Each row was made from one small tree. The marks that hang from a mark follow it in brackets, in alphabetical order. Every link used is in the known rows. Write each row's tree.
Known rows
bakebo(tebiv vanuz(negeb)): [-12   8 -21  42  -9   6 -11  19 -14  -3  -8   3  -5  10  -9  14   1 -17
  -6 -21  20  11  -8   5  -4  -5  -4  -8   1  22  13  14]
vanuz(bakebo(tebiv(geti)) negeb(nugag pabine(leru))): [ 19   4  12  24  19   6 -11 -14   3   7  -8 -22  13  10   8   9   3  -8
  -3 -13 -25   7  13   1  -5 -12  12   9   8  17   5   7]
bafa(buli(laka) negeb(vanuz)): [ -5  11  -5 -20 -15 -10   3  -4  -8  -1  -3  23   3 -37   4  13  32  25
  12  -3  -5   1 -19   4 -37   0   7  -2  -1 -38  -2   7]
fazov(gele pabine(leru)): [ 17  -7   4   9 -11   9   4   8  10   8  19  -2 -18  10  -8 -11  -8   8
 -23   9   5 -12 -12 -11  16   4  -6 -21 -10  16  21  -6]
bakebo(tebiv(geti) vanuz(negeb(nugag pabine))): [ -5   3 -10  43  -3  16  -6  13 -20  -8  -8 -11  18   9  -1  27   4 -15
  -2 -20  25  12  10  10   3  -3   1  -1  10  14   3  11]
geti(tebiv): [ 17  26  -2  -4   8   9 -14  11  -5  -8  20   9  -6   3 -13   3  25  -6
  -3  -5  12   2  -7   6  -9  12  -4  -3 -10  -1   8  28]
nugag(negeb(pabine(leru) vanuz(bakebo(tebiv)))): [-18  11  -9   5   6  18  -4   7   9  24   2  16   5  -2  -9  -7  -9 -22
  11  -7  -4 -10   4  -6   1  -4   2   2  -1  -2   7  -8]
bafa(buli): [  4   2   2 -16  16  -1  -6   0 -12  -5   4  -1 -13 -12  -5   3  20   8
 -17  -6   5   7 -11  -5 -14  16  -2  -8   5 -19   7  18]
gele(fazov(pabine(leru negeb(nugag vanuz(bakebo))))): [  1   3  17  -6 -13 -13   2 -13  19   7  -8  -8  13   6  -5   8 -16  -7
  10   9 -18  -4  -1   8  15   4  -8   5 -12  10   1 -14]
nugag(negeb(pabine(fazov leru))): [-32   1  -7  -7  16  16  -2   3  -8  21  10  15  -6   3  -3 -11 -11  -9
  -2   0  14 -15   2  -3  14  -1  -7   3   2  -1   9  -1]
laka(buli): [  3   7  -1 -17  -2  -7 -16   0 -27  -7   5   5 -15   4 -14   4  21   1
 -10 -10   4  10 -21  -3   3  20   2  -8  10 -12   9  14]
bafa(negeb(pabine vanuz(bakebo))): [  2   6  -5 -13 -15   0   1   9   1  -7  -5  22  13 -13  12  -1   2  -4
   2  -3 -13   4 -13  11 -24  -8   6   5  -6 -23  -2   3]
fazov(gele pabine(negeb(vanuz(bakebo(tebiv(geti)))))): [ 17  -3   7   6 -17   6  12  15  17 -18   1   1  -6   1  -4   3  -7   5
  -8   7   2   2   9 -15  13   7   0  -8  -8   5   6 -21]
gele(fazov(pabine(leru negeb(vanuz(bakebo))))): [ -1   7  19  -5 -12 -12   1  -6  20   5  -9  -1   9   5  -9   9 -15 -11
   5   8 -21  -6  -3   6  13   3 -13   2 -13  13   9 -10]
bafa(buli negeb(nugag pabine(leru))): [  1 -15   3 -11   4   2   5 -21 -17   8  -8   1   3 -16  23   2  15  23
  -9   4   9  -1 -12   4 -17 -10  14   4  12 -33  -2  15]
nugag(negeb(pabine(fazov(gele) leru) vanuz)): [-23  -6 -11  -3  -7  15   0   3  -2  22  10  21   4  -2  -8 -12  -8  -1
  15   1  11 -20   5  -8   8   0  -5   2   1  -4  -2 -10]
vanuz(bakebo(tebiv(geti)) negeb(pabine(leru))): [ 18  14  14  24  24   8 -14  -2   8   5 -10  -9   7  10  -2  11   4 -15
 -10 -14 -28   3   9  -3  -8 -14   3   4   6  23  20  10]
negeb(pabine): [  4   8  -7  -9  23   5  -2   9  -8 -11   6  -1   1  -2  -7  -2   2 -20
 -16  -7  11   7  -4   6  -1  -4 -10 -12   1  -5  -6  17]
bakebo(vanuz): [-26  18 -17   3 -12  -1  -8  28 -16  -4   5  11  -4   5  -5   9   0 -17
 -23 -11  11   8 -18  10  -8  16 -11 -13  -7   4  12  14]
leru(pabine(fazov(gele) negeb(vanuz(bakebo)))): [ -6 -11   8 -13   1 -11   2  14  -1 -29  -7   5 -15   1   1  -4  -9   6
  26   6 -12   4  19   5  10   9  -5   5   4  12   0  -1]
fazov(gele): [ 14 -17  -6 -10 -10   7  -6   7 -15 -11  21   7  -7   4 -10  -4  -6   6
 -23  -3   8   8 -10   0  -9  21  -7 -16  -6   2   6   7]
pabine(fazov(gele) leru negeb(nugag vanuz(bakebo))): [  1 -17   6   5 -26 -22   3 -10  12  18  -7  -4  -1   8  -2 -10  -6  33
  23  36  -1 -21   9 -11   1   6   0  16   2  -2  -3 -17]
nugag(negeb(pabine)): [-33   3  -9 -15  20  19   0   5 -12   7  11  17  -3  -1  -2  -6 -14 -22
 -13 -11  13  -1   0   1   9   7  -2  -4  -1  -2  -1   0]
bafa(buli(laka) negeb(nugag pabine(fazov leru))): [ -2  -2  -3 -13   4  -6  10 -20 -13   8  -4   3   3 -31  18   6  33  37
  11   5   3  -6 -12   3 -23 -21   5   5  15 -40  -6  10]
nugag(negeb(pabine(fazov) vanuz)): [-27   1 -15 -13   0  13  -1   7  -4  10   8  21   6  -7  -4 -10  -5  -8
  17  -7  12 -10   5  -4   4   3  -4   5   0 -10 -10 -10]
negeb(nugag pabine): [  8  -7  -9 -10  16   2   3  -8 -13  -6   7 -21  11  -1   7  -7   0 -11
  -6  -4  16  14   0  12   2  -2   4  -3   6 -14 -29  10]
bafa(negeb(nugag pabine(fazov(gele)))): [  2 -24  -9 -14 -14   4   6  -8 -21  -9   5   7  10  -8  24  -7  -1  20
   1   3  14   5 -10  13 -10  -6   6   8   5 -24 -13   5]
fazov(gele pabine(negeb)): [  3  -9   1  -6  -9   2  15   8   8 -15   8   3 -20   5   0  -4 -11   4
 -26   9  12   1  -1 -13  17   9  -4 -15  -8  10   2 -15]
nugag(negeb(pabine vanuz)): [-29   4 -13 -11   3  15   0   6  -4  11   8  20   6  -6  -6  -6 -10 -20
   6 -11  12  -6   4   0   3   6   1   0  -4  -7 -10  -7]

Write each row's tree
[ 17   2  -2  15  20   2  -8 -12   2  -3  -9 -19   5   8  12   0   5 -10
  -2 -23 -24  18   6   0 -12 -19  11   8   8  13  -7   6]
vanuz(bakebo(tebiv) negeb(nugag pabine))
[-11  14  12   4  10  -8   8   4  19   7  -3  -4 -23  10  -4  -4 -13 -12
 -18  22   8 -13  -4  -3  25   0  -1  -8 -13  16  12  -6]
fazov(pabine(leru negeb))
[-28  -7  -7  -7  10  19   0   2  -9  19  14  18  -5   3  -3 -12 -11  -3
  -5  -1  13 -16   2  -7  11   1  -7  -1   4   1   9  -3]
nugag(negeb(pabine(fazov(gele) leru)))
[-17  -5   9 -11   9 -14   1  13  -4 -27 -10   3 -17   0  -1  -3  -9  -1
  30  10   2   1  18  11  18  10  -4   7   2  12  -6   4]
leru(pabine(fazov negeb(vanuz)))
[  8 -20  -7  -2 -24 -15   7  -2   4 -10  -9  -4   3  -1   3  -8  -2  30
  29  16   6   2  15 -11  -5   8   0  18   6 -14 -19 -20]
pabine(fazov(gele) negeb(nugag vanuz(bakebo(tebiv))))
[  5 -14   8   7 -12   0  15  -5  10   5   7  -8 -18  12   2  -8 -16  11
 -21  22  12 -11  -2 -10  23   5   4 -11  -7  15   4 -16]
fazov(gele pabine(leru negeb(nugag)))
[  5   4  -3   3  18  -1  -4   5  -4   9   5  -2  -1   3  -9 -11   5  -2
  -2   9  12 -14  -3  -1   6 -15 -17  -5   7  -1   7  14]
negeb(pabine(fazov leru))
[ 27  20  -6   8   4   5  -3  18  12  -9  -5  -2  23 -11 -13   4  12 -20
  16 -11 -11   8  10  -1 -14 -10  -4  -1   4 -13  -5   4]
negeb(pabine vanuz(bakebo(tebiv(geti))))
[ -5   0  12 -13  -5  -7   4  -6   7 -10  -5  -1   5   4  -6  10 -16 -11
  -1   4  -5   4  -2   9  18   8 -16   0 -13  10   0  -8]
gele(fazov(pabine(negeb)))
[ 10  -9   7   6 -22  -4  13  -1  23   6   3  -6 -10   9   0  -9 -12  11
  -8  20  -2 -12   0 -14  16   3   6  -7  -8  10   2 -22]
fazov(gele pabine(leru negeb(nugag vanuz(bakebo))))
[  2 -21   0   7   3  -5  -5 -23 -11  10   6 -11   2  11   9  -6   3  16
  -3  -2   5  -8   1   1   3 -10   4   4   6  18 -16   4]
vanuz(negeb(nugag pabine(fazov(gele) leru)))
[  9  -5  -1  -8   7  -5  -5 -13  -1  -4   2 -11   4   6  18  -5   9  11
  -7 -18 -33  10   2  -5 -14 -10   4  11   8  11 -11  -1]
vanuz(bakebo negeb(nugag pabine(fazov(gele))))
[  3  -7   9   7  -9   0  13   4  13   3   6   1 -23  12  -5  -6 -15   6
 -25  21  10 -14  -3 -13  22   3  -3 -15 -10  18  14 -12]
fazov(gele pabine(leru negeb))
[-14  -5  -1 -11  -7 -18   6  -7   1  -7 -10  -5   4   1   0   2 -12  -5
   7  19  17   6   6   9   1  20  12   7  -7  -8 -29  -9]
pabine(negeb(nugag vanuz))
[ -1 -11   1   7   8  -4  -7 -11  -8   7   4   4  -5   9  -1  -4   4   9
 -10  -4   1 -13  -3  -3   1 -13  -5  -2   4  24   0   9]
vanuz(negeb(pabine(fazov(gele) leru)))
[ 23  20   8   6  17  11 -16  20   3 -11   1  -7   4   2  -8   7   1 -19
  -8  -9 -21  19   4   2 -14  13  -2   1  -1  -5  26  11]
vanuz(bakebo(tebiv(geti)))
[  8 -14   5   9 -23  -4  15  -5  17   6   5  -6 -11   9  -2  -8 -13  12
  -7  23  13 -14   0 -10  20   5   6  -9  -9  10  -2 -20]
fazov(gele pabine(leru negeb(nugag vanuz)))
[ -7 -23   5 -11  -3 -11   6   3  -9 -27  -4  -5 -11   1   5  -5 -10  13
  33  11   5   5  20  10  16  12   1   6   5   8 -14  -3]
leru(pabine(fazov(gele) negeb(nugag vanuz)))
[ 14   2  12  14  11   3 -15 -10  -2  -4  -4 -19   9   9   8   9   2  -3
  -3 -18 -27  19  10   4 -11   6  16  13   3  14   5   4]
vanuz(bakebo(tebiv(geti)) negeb(nugag))
[ 11  10   2  13  14   0 -17   1   5  -2  -6  -3  -8  10  -1   2   2 -10
  -8 -21 -30  15  -3  -3 -17  -4   7   4  -2  21  14   8]
vanuz(bakebo(tebiv) negeb)
[-12   9  10   3  -9 -26  -3   3  19  18 -16   8  -9   7 -10  -8  -4  14
  21  36  -6 -26   5  -9   1   2  -8  16  -4   1  10  -9]
pabine(fazov leru negeb(vanuz(bakebo)))
[  1   1 -10 -19  -9  -7  12 -15 -10  -2  -5   7  15 -40  16  12  34  26
  18  -4   2   4 -12   6 -32 -15  13   2  10 -47 -24   5]
bafa(buli(laka) negeb(nugag pabine vanuz))
[  9  -5   4   1   7  -6  -8 -17   3  11   1 -13   1  11  15  -7   7  13
  -6 -10 -34  -1   0  -6 -11 -14   6  10   8  16  -3   1]
vanuz(bakebo negeb(nugag pabine(fazov(gele) leru)))
[-19  11 -13  -4   6  19  -2  11   5  10   2  16   6  -6  -6  -6  -7 -23
  11 -16  -1   0   6  -3  -1   0   1   2  -1  -8  -2  -8]
nugag(negeb(pabine vanuz(bakebo(tebiv))))
[  5 -16   1  -6 -12   1  17   0   5 -15   9  -6 -15   6   6  -6 -12   9
 -21   9  15   5   0  -8  18  11   3 -12  -7   6  -8 -18]
fazov(gele pabine(negeb(nugag)))
[  3  12   8   4   0  -4  10   8  20 -12  -8 -15  -3   1   4   2  -7 -10
   4   8   4   5  10  -2  18   7   9   3  -8  -1  -6 -18]
fazov(pabine(negeb(nugag vanuz(bakebo(tebiv(geti))))))
[ -4  -3  17  -5  -7 -10   3 -17   9   5  -6 -10   7   9  -4   8 -19  -8
   2  12  -6  -3  -2  10  23   5 -10   1 -11  14   2  -9]
gele(fazov(pabine(leru negeb(nugag))))
[ -3  -1  -6 -22   6  -2  12 -17 -18  -4  -3   3   6 -34  20  12  31  23
   0  -6   4   9 -13   6 -28 -14  10   0  12 -42 -14  12]
bafa(buli(laka) negeb(nugag pabine))
[ 19   3   8  15  21   7  -9  -9  -1  -7  -7 -21  15   6  11  10   7  -9
  -3 -22 -24  18  14   2  -8 -10  12  11   9  11  -3   5]
vanuz(bakebo(tebiv(geti)) negeb(nugag pabine))
[ -2  -3  -7 -22   3  -5  12 -16 -19  -5  -2   3   4 -34  22   7  36  36
  11  -3   5   5 -11   3 -27 -18   4   5  16 -45 -14   9]
bafa(buli(laka) negeb(nugag pabine(fazov)))
[ 20  16  -8   4 -10  -4 -12  17  13  -1  -1   2   8  -5 -15  -4   5 -13
  18  -7 -13   9  -3  -1 -20   8   1   0  -7  -9   2   1]
negeb(vanuz(bakebo(tebiv)))
[ -6   1  19  -6  -6 -10   2 -10  12   4  -5  -1   4   8 -10   9 -18 -11
  -2  11  -6  -6  -4   9  21   4 -15  -1 -12  16   9  -7]
gele(fazov(pabine(leru negeb)))
[ 27  21   3  19   4   4  -7  12  19   9  -7  -5  21  -4 -18   2   8 -19
  17   0 -11  -7   8  -3  -9 -14  -4  -2   2  -6   7   6]
negeb(pabine(leru) vanuz(bakebo(tebiv(geti))))
[ -8   2 -21  48  -5   7  -6   7 -13   8 -10  -9   2  11  -2  11   2 -15
  -1 -16  25   6  -3   5   2 -17   0  -6   8  20   3  13]
bakebo(tebiv vanuz(negeb(nugag pabine(leru))))
